Each row comes from the steps of one walk. Every step used is in the known rows, and no mark comes twice. Write the walk behind each row, first mark first.
Known rows
x-z: [ 0.32  0.34  0.10  1.13  0.87 -0.75 -0.18  0.10 -1.73  0.17  1.18 -2.02
 -2.63 -1.97  1.33  0.96 -0.06  0.44 -0.98  1.16  0.19]
z-k: [ 0.78  0.21 -0.02  1.00  0.96  0.13 -0.43  0.06 -0.55  0.00  1.09 -1.88
 -1.55 -1.09  1.31  1.74  0.64 -1.81 -0.46  0.92 -0.35]
z-k-m-x: [ 0.86 -0.59 -1.14  1.25  0.01 -0.24 -0.07 -0.85 -1.95 -1.05  1.27 -1.65
 -2.47 -1.21  0.98  0.21  0.70 -1.64 -1.00  1.40 -0.57]
a-k: [ 1.36 -0.35 -1.81  0.85  0.75 -0.23 -0.89 -0.06 -1.46 -1.26  1.07 -1.47
 -0.02 -1.74  2.08  2.95 -0.05 -0.03 -0.54  1.38 -0.38]
b-k-f-x-a: [-0.08 -2.55  0.63  0.33 -1.02 -1.57  0.16 -0.89 -0.28  0.07  1.32 -2.16
 -4.58 -1.02  2.53  3.05  0.00 -0.89 -0.95  1.82 -0.82]
b-x-m: [ 0.59 -1.42 -0.17  0.59  0.50 -0.56 -0.02 -0.59 -1.21 -0.65  2.60 -2.26
 -0.68 -1.29  1.16  2.74  0.09  1.07 -1.39  1.25 -0.61]
f-x-b-k: [ 0.21 -2.28  0.41  0.02 -0.79 -0.85  0.72 -1.02 -0.91 -0.41  1.62 -3.17
 -2.14 -1.80  1.75  3.23 -0.52 -0.54 -1.00  1.84 -1.33]
a-x-z: [ 0.33 -0.44  0.20  0.32  0.44 -1.25 -1.07  0.19 -2.45  0.33  1.01 -2.45
 -2.46 -1.67  0.28  1.12 -0.38  0.71 -1.32  1.48 -0.14]
b-x: [ 0.57 -0.61  0.45  1.27  0.60 -0.10  0.09  0.14 -0.88 -0.16  2.10 -1.83
 -0.19 -1.18  1.31  2.51  0.07  1.13 -0.72  1.02 -0.29]
a-k-f: [ 0.85 -0.50 -2.70  0.67  0.36 -0.92 -0.97 -0.01 -1.31 -0.88  0.78 -0.99
 -0.74 -1.57  2.47  1.95 -0.17 -0.49 -0.69  1.88 -0.09]
k-a: [ 1.46  0.31 -0.43  0.34  0.54 -0.15 -0.62 -0.96 -0.67  0.09 -0.09 -1.03
  1.50 -2.17  2.05  1.03  0.20  0.53 -0.81  0.80 -0.63]
f-x-b-k-a: [ 0.83 -2.12 -0.19 -0.52 -1.27 -0.77  0.37 -1.91 -0.84 -0.82  0.49 -2.50
 -0.58 -2.50  2.19  2.75 -0.51 -0.16 -1.24  1.75 -1.51]
m-x: [ 0.76 -0.90 -0.61  1.32  0.86 -0.35 -0.40  0.07 -1.94  0.33  1.83 -1.36
 -1.45 -1.52  1.20  1.53  0.26  0.72 -0.77  1.22 -0.57]
k-a-x-b: [ 1.63 -1.12 -1.34 -1.48 -0.10 -0.52 -1.28 -1.22 -1.22 -0.07 -0.65 -1.88
  2.23 -2.58  0.91  1.44 -0.59  0.86 -1.71  1.39 -1.39]
b-k: [ 0.59 -0.85  1.14  0.76 -0.04 -0.56  0.07 -0.36 -1.78 -0.26  1.79 -2.07
 -0.94 -1.30  1.96  2.92 -0.07  0.13 -0.45  1.03 -0.43]
a-k-b-x: [ 1.21 -0.56 -1.91  0.26 -0.10  0.01  0.49 -0.24 -1.40 -2.54  1.85 -1.31
  0.64 -1.76  1.02  4.26 -0.16  1.06 -0.45  1.92 -0.49]
z-k-f: [ 0.31  0.03 -0.92  0.82  0.60 -0.50 -0.51  0.15 -0.34  0.44  0.78 -1.36
 -2.24 -0.92  1.65  0.75  0.50 -2.23 -0.60  1.39 -0.10]
m-x-b: [ 0.95 -1.46 -1.56  0.31  0.66 -0.23 -0.16 -0.32 -1.84 -0.05  1.46 -1.84
 -0.85 -2.21  1.05  1.74 -0.15  0.76 -1.31  1.52 -1.00]
m-x-a: [ 1.14 -1.59 -0.47  0.79  0.76 -0.22 -0.62 -0.30 -1.26  0.16  1.45 -1.42
 -2.51 -1.60  1.44  2.57  0.49  0.87 -1.09  1.03 -0.80]
z-k-b: [ 0.88  0.73 -0.32  0.02  0.53  0.27  0.60 -0.24 -0.31 -0.60  0.77 -1.59
 -0.60 -1.42  0.56  2.09  0.68 -1.70 -0.26  1.32 -0.62]
f-x-m: [ 0.24 -1.52 -0.17  0.49  0.37 -1.13  0.07 -1.02 -0.41  0.15  1.71 -2.69
 -2.15 -1.38  1.37  1.87  0.18 -0.64 -1.35  1.65 -1.28]

Write each row's walk
[ 1.50 -1.74 -1.47  0.69  0.29 -0.03 -0.82 -0.23 -0.99 -2.05  1.79 -1.71
 -1.43 -1.57  2.02  4.90  0.05  1.11 -0.94  1.35 -0.43] -> b-x-a-k
[ 0.98 -1.29 -0.62 -0.93  0.41 -0.62 -0.91 -0.28 -1.39  0.20  0.51 -2.59
  0.78 -1.91  0.49  1.92 -0.59  0.49 -1.48  1.47 -1.23] -> a-x-b
[ 0.28 -0.51 -0.99  1.71  0.57 -0.45 -0.49  0.32 -2.67 -0.36  2.03 -1.92
 -5.72 -1.64  0.55  1.08  0.52 -0.97 -0.98  1.59  0.21] -> m-x-z-k
[ 0.07 -0.38  0.32  1.51  0.43 -0.62  0.16  0.26 -1.87 -0.47  2.24 -2.22
 -2.99 -1.66  0.99  1.90 -0.18  1.44 -1.08  1.30  0.42] -> b-x-z
[ 1.23 -1.74 -1.70  0.34 -0.58 -0.85 -0.26 -1.74 -0.38 -2.23  0.31 -2.22
 -2.46 -1.77  2.38  2.60  0.07 -0.94 -1.28  1.87 -1.24] -> f-x-a-k-m
[-0.15  0.28 -1.06  1.07  0.45 -1.03 -0.40  0.23 -1.33  0.10  0.92 -1.77
 -4.89 -1.38  1.37  0.07  0.29 -1.98 -0.98  1.69  0.58] -> x-z-k-f
[ 0.13 -1.58 -0.38  0.44  0.03 -1.26 -0.13 -0.61  0.78  0.83  0.47 -1.77
 -3.66 -1.20  2.15  1.71  0.24 -0.82 -1.13  1.70 -0.90] -> k-f-x-a
[-0.74 -0.65 -0.56  1.22 -0.05 -1.85  0.13 -0.13 -0.84  0.65  0.97 -2.03
 -5.21 -1.58  1.64  0.08 -0.20 -0.73 -1.18  2.19 -0.02] -> k-f-x-z
[-0.18 -0.69 -1.92  1.53  0.20 -1.11 -0.54  0.36 -2.51  0.02  1.64 -1.42
 -6.36 -1.42  0.95  0.02  0.37 -1.43 -1.11  2.02  0.53] -> m-x-z-k-f
[ 0.59 -1.42  0.56  0.58  0.44 -0.59 -0.06 -0.70  0.64  0.43  0.82 -2.29
 -2.97 -1.37  1.79  2.72  0.36 -0.43 -0.98  1.23 -1.20] -> f-x-a
[-0.19 -1.11 -2.61  1.22 -0.32 -1.84 -0.51 -0.15 -1.54 -1.13  1.15 -1.84
 -5.23 -1.83  2.04  1.52 -0.43 -0.86 -1.09  2.71  0.06] -> a-k-f-x-z
[ 0.69 -2.43 -0.60  0.24 -0.45 -0.53  0.20 -0.62 -2.84 -0.75  2.19 -2.25
 -1.73 -2.03  1.44  3.11 -0.40  0.69 -1.12  1.66 -0.96] -> m-x-b-k
[ 0.65 -0.93 -0.43 -0.35  0.04 -0.42  1.02 -0.88 -1.06 -1.32  2.31 -1.95
  0.32 -1.58  0.42  3.10  0.10  1.12 -1.19  1.63 -0.86] -> k-b-x-m
[ 1.38 -1.27 -0.45 -0.78 -0.76 -0.33 -0.04 -1.63 -1.60 -0.96  0.32 -1.95
  1.18 -2.69  2.33  2.64 -0.49  0.54 -1.14  1.22 -1.00] -> x-b-k-a
[ 1.22 -1.49  0.63 -0.54 -1.05 -0.93 -1.18 -1.16 -2.35 -0.40  0.54 -1.78
  0.70 -1.69  1.35  2.53 -0.39  0.77 -0.99  1.23 -0.90] -> b-k-a-x
[ 0.28  0.49 -0.14  1.22  0.79 -0.37 -0.34  0.21 -1.52 -0.24  1.22 -2.31
 -4.23 -1.57  0.97  1.05  0.40 -1.48 -0.83  1.22  0.30] -> x-z-k
[ 0.22 -2.63 -1.54  0.06 -0.86 -1.20  0.14 -0.56 -2.71 -0.39  1.87 -1.72
 -2.39 -1.84  1.77  2.22 -0.51  0.25 -1.26  2.12 -0.65] -> m-x-b-k-f
[ 1.42  0.18 -2.10 -0.09  0.31 -0.12  0.15 -0.40 -1.24 -1.92  0.78 -1.19
  0.93 -2.05  1.35  3.33 -0.03  0.11 -0.32  1.77 -0.66] -> a-k-b
[ 0.30 -0.63 -0.73  1.60  0.69 -0.85 -0.36  0.16 -2.89  0.00  1.94 -1.70
 -4.19 -2.00  0.89  0.90  0.07  1.01 -1.13  1.54  0.10] -> m-x-z
